Each row was made from one path, in order. Every step used is in the known rows, and no mark comes twice. Write each row's path.
Known rows
Y M S: [-0.987  0.063 -0.473 -0.969 -0.371 -1.084  0.881 -0.799  0.148  0.372
  0.089 -0.715  0.179  0.031 -0.480  0.288 -0.660 -0.141]
E M Y Z T: [ 1.393  0.078  0.225 -1.022 -0.048  0.057 -1.335  1.072  1.121 -0.200
  0.901 -1.373 -1.158  1.500  0.816 -0.115  4.028 -0.010]
E S M T: [-0.757 -0.155 -0.348 -2.139 -0.885 -1.077  0.240 -1.300 -0.416  2.210
 -1.208  0.507  0.229 -3.432  1.284  0.136 -2.325  0.819]
E M S Y Z: [ 0.773 -0.189 -0.436  0.625 -0.463 -0.091  0.842  0.504  0.812 -0.655
  0.634 -1.479 -0.010 -2.325 -1.056 -0.650 -0.562 -0.247]
T M: [-0.486 -0.604  0.848  1.049  0.300  0.052  0.991  0.134 -0.467 -0.336
 -0.100  1.348  0.680  0.287  0.062 -0.168 -1.324 -0.321]
Z T M S: [-0.016  0.642  0.643 -0.843  0.395 -0.269  2.450  0.136  0.259 -0.195
 -1.140  1.297  1.045  2.812  1.183  0.269 -1.211  0.402]
Y M S Z T: [ 0.123  0.918 -1.388 -1.401  0.144 -0.310  0.556 -0.979 -1.076  1.017
  0.186 -0.378  0.072 -3.671  0.389  0.881 -0.133  0.280]
M Y Z: [-0.497 -0.400  0.274  2.220 -0.028  1.344 -2.176  0.816  0.473 -2.135
  0.715 -0.163 -0.358  6.587 -1.769 -0.431  2.524 -0.554]
S M Y Z T: [ 1.309  0.245  0.072 -0.346 -0.022  1.524 -1.586  0.770  1.125  0.139
  0.041 -1.494 -1.390  0.355  0.494 -0.190  3.090  0.214]
S Y M T: [-0.342 -0.115 -0.603 -1.098  0.161 -1.807  0.525 -1.431 -0.491  0.879
  0.674 -0.657  0.021 -5.220  0.888 -0.105 -0.040  0.040]
T M S: [-0.885 -0.239  0.496  0.938  0.055  0.207  2.097  0.214 -0.152 -1.121
 -0.572  1.363  1.293  2.981 -0.423  0.078 -2.329 -0.048]
Y Z T M: [ 1.082  0.424  0.523  0.190  0.759  1.133  0.774  0.532  0.058 -0.058
 -0.113  1.105  0.385 -0.455  0.982 -0.397  1.514  0.087]
E M Y: [-0.240 -0.976  0.615 -0.097 -0.472 -1.003 -1.168  0.644  0.551 -0.372
  0.994 -1.097 -0.934  1.875 -0.108  0.161  1.101 -0.392]
S Y: [-0.592 -0.385  0.328  1.090  0.178 -1.133 -0.357 -0.339 -0.040  0.084
  0.104  0.002  0.035 -0.808 -1.183 -0.593 -1.203 -0.410]
Z T: [-0.455  0.492  0.754 -1.138  0.537 -1.870 -0.141 -0.508 -0.294  1.707
 -0.736  0.653  0.046  0.446  0.872 -0.015  0.877  0.172]
M T: [-1.662 -0.103  0.300 -0.413  0.371 -2.327  0.152 -0.988 -1.210  1.403
 -0.481  1.415  0.890  1.452  0.403  0.068  0.015  0.264]
Y M S Z: [-0.684 -0.001 -1.561  0.261 -0.220  0.087  0.159 -0.830 -1.400  0.068
  0.722 -0.338  0.273 -3.062 -1.184  0.662 -1.392 -0.236]
E M: [-0.248 -0.721  0.564 -0.734 -0.271 -2.039 -0.015 -0.140 -0.204  1.752
  0.452 -0.492 -0.438 -3.251  0.270 -0.087 -0.090 -0.250]

Which path is each row?
[ 0.323 -0.662  0.433  2.754  0.196  2.765 -0.794  1.354  0.693 -3.071
  0.910  0.518  0.127  5.319 -0.908 -0.338  1.452 -0.526] | T M Y Z
[-0.248  0.450 -0.357 -0.129  0.625 -0.568 -0.720 -0.557 -1.794  1.404
 -0.037  0.973  0.055 -2.015  0.121  0.400  0.123  0.074] | S Z T
[ 0.365  0.066  0.864 -0.136  0.459  0.663  0.002  0.694  0.693 -1.463
 -0.096  0.638 -0.040  4.690  1.325  0.320  1.118  0.107] | Z T M Y
[ 0.572  0.215 -0.224  0.295  0.790  0.865  0.686  0.011 -1.747  0.295
  0.120  1.616  0.455 -3.621  0.958  0.474 -0.784  0.090] | S Z T M
[-0.557  0.898 -0.733 -0.237  0.360 -0.561  0.266 -0.365 -1.461  0.573
 -0.604  0.941  0.609  0.766 -0.232  0.634 -0.899  0.380] | M S Z T
[ 0.480 -0.390 -0.507  0.613 -1.264  2.683 -2.067  0.432  1.364 -1.250
 -0.094 -0.981 -0.962  1.744 -0.862 -0.201 -0.008  0.016] | E S M Y Z
[-0.368 -0.367 -0.078 -1.025 -1.122 -0.063 -0.414 -0.792  0.339  1.721
 -1.059 -0.138 -0.293 -3.344  0.097 -0.086 -2.764  0.301] | E S M
[-0.291 -0.583 -0.156 -0.416 -1.352  1.172 -1.512 -0.110  1.182 -0.525
 -0.591 -0.844 -0.952  1.416 -0.264  0.221 -1.524  0.213] | E S M Y
[ 0.495  0.520 -0.735 -1.481 -0.075 -1.214  0.749 -0.192 -1.153  1.535
  0.047 -0.214  0.034 -3.848  0.881  0.740 -0.724  0.382] | E M S Z T
[ 0.697  0.818  0.221  0.061  0.487  1.202  1.903  0.577  0.416 -1.030
 -0.693  1.128  1.124  2.666  0.594 -0.155  0.447  0.303] | Y Z T M S
[ 0.485 -0.698 -0.026  1.475 -0.406  2.001 -2.045  0.881  0.838 -0.780
  0.604 -1.481 -1.141  0.957 -1.142 -0.405  1.677 -0.269] | S M Y Z
[-1.357  0.032 -0.760  1.565 -0.068 -0.011 -0.030 -0.415 -1.656 -0.334
 -0.054  1.000  0.916  0.967 -1.906  0.467 -2.161 -0.106] | M S Z
[ 0.123 -0.379 -0.382 -0.195 -0.109 -0.883 -0.237 -0.792  0.361  0.460
  0.860 -1.364 -0.607 -4.975 -0.279 -0.389 -0.478 -0.501] | S Y M
[ 1.588  0.695 -0.416 -1.213 -0.075 -0.582  1.251  0.485  1.048  0.285
  0.119 -1.413 -0.275 -2.768  0.625 -0.433  0.913  0.228] | E M S Y Z T
[ 0.260  0.216  0.956 -0.768  0.676 -0.450  1.344  0.112 -0.127  0.525
 -0.568  1.332  0.488 -0.390  1.571  0.040 -0.042  0.195] | Z T M
[ 0.900  0.673  0.001  0.245  0.622  0.032 -0.469  0.069  0.370  0.183
 -0.100 -0.302 -0.210 -1.533 -0.090 -0.802  1.493 -0.067] | S Y Z T
[-0.323 -0.808  0.412  0.521 -0.436  0.534 -1.457  0.383  0.687 -0.089
  0.124 -1.201 -1.102  0.731 -0.454  0.015  0.119 -0.123] | S M Y
[-0.439 -0.832  0.870  1.806  0.090  1.165 -0.201  0.861  0.370 -2.432
  0.453  0.702  0.178  5.159 -0.312  0.058 -0.068 -0.419] | T M Y
[ 0.539  1.065 -0.304  0.141  0.327  0.101  0.617  0.130  0.716 -0.679
 -0.598 -0.276  0.459  1.647 -0.493 -0.545  0.485  0.167] | M S Y Z T
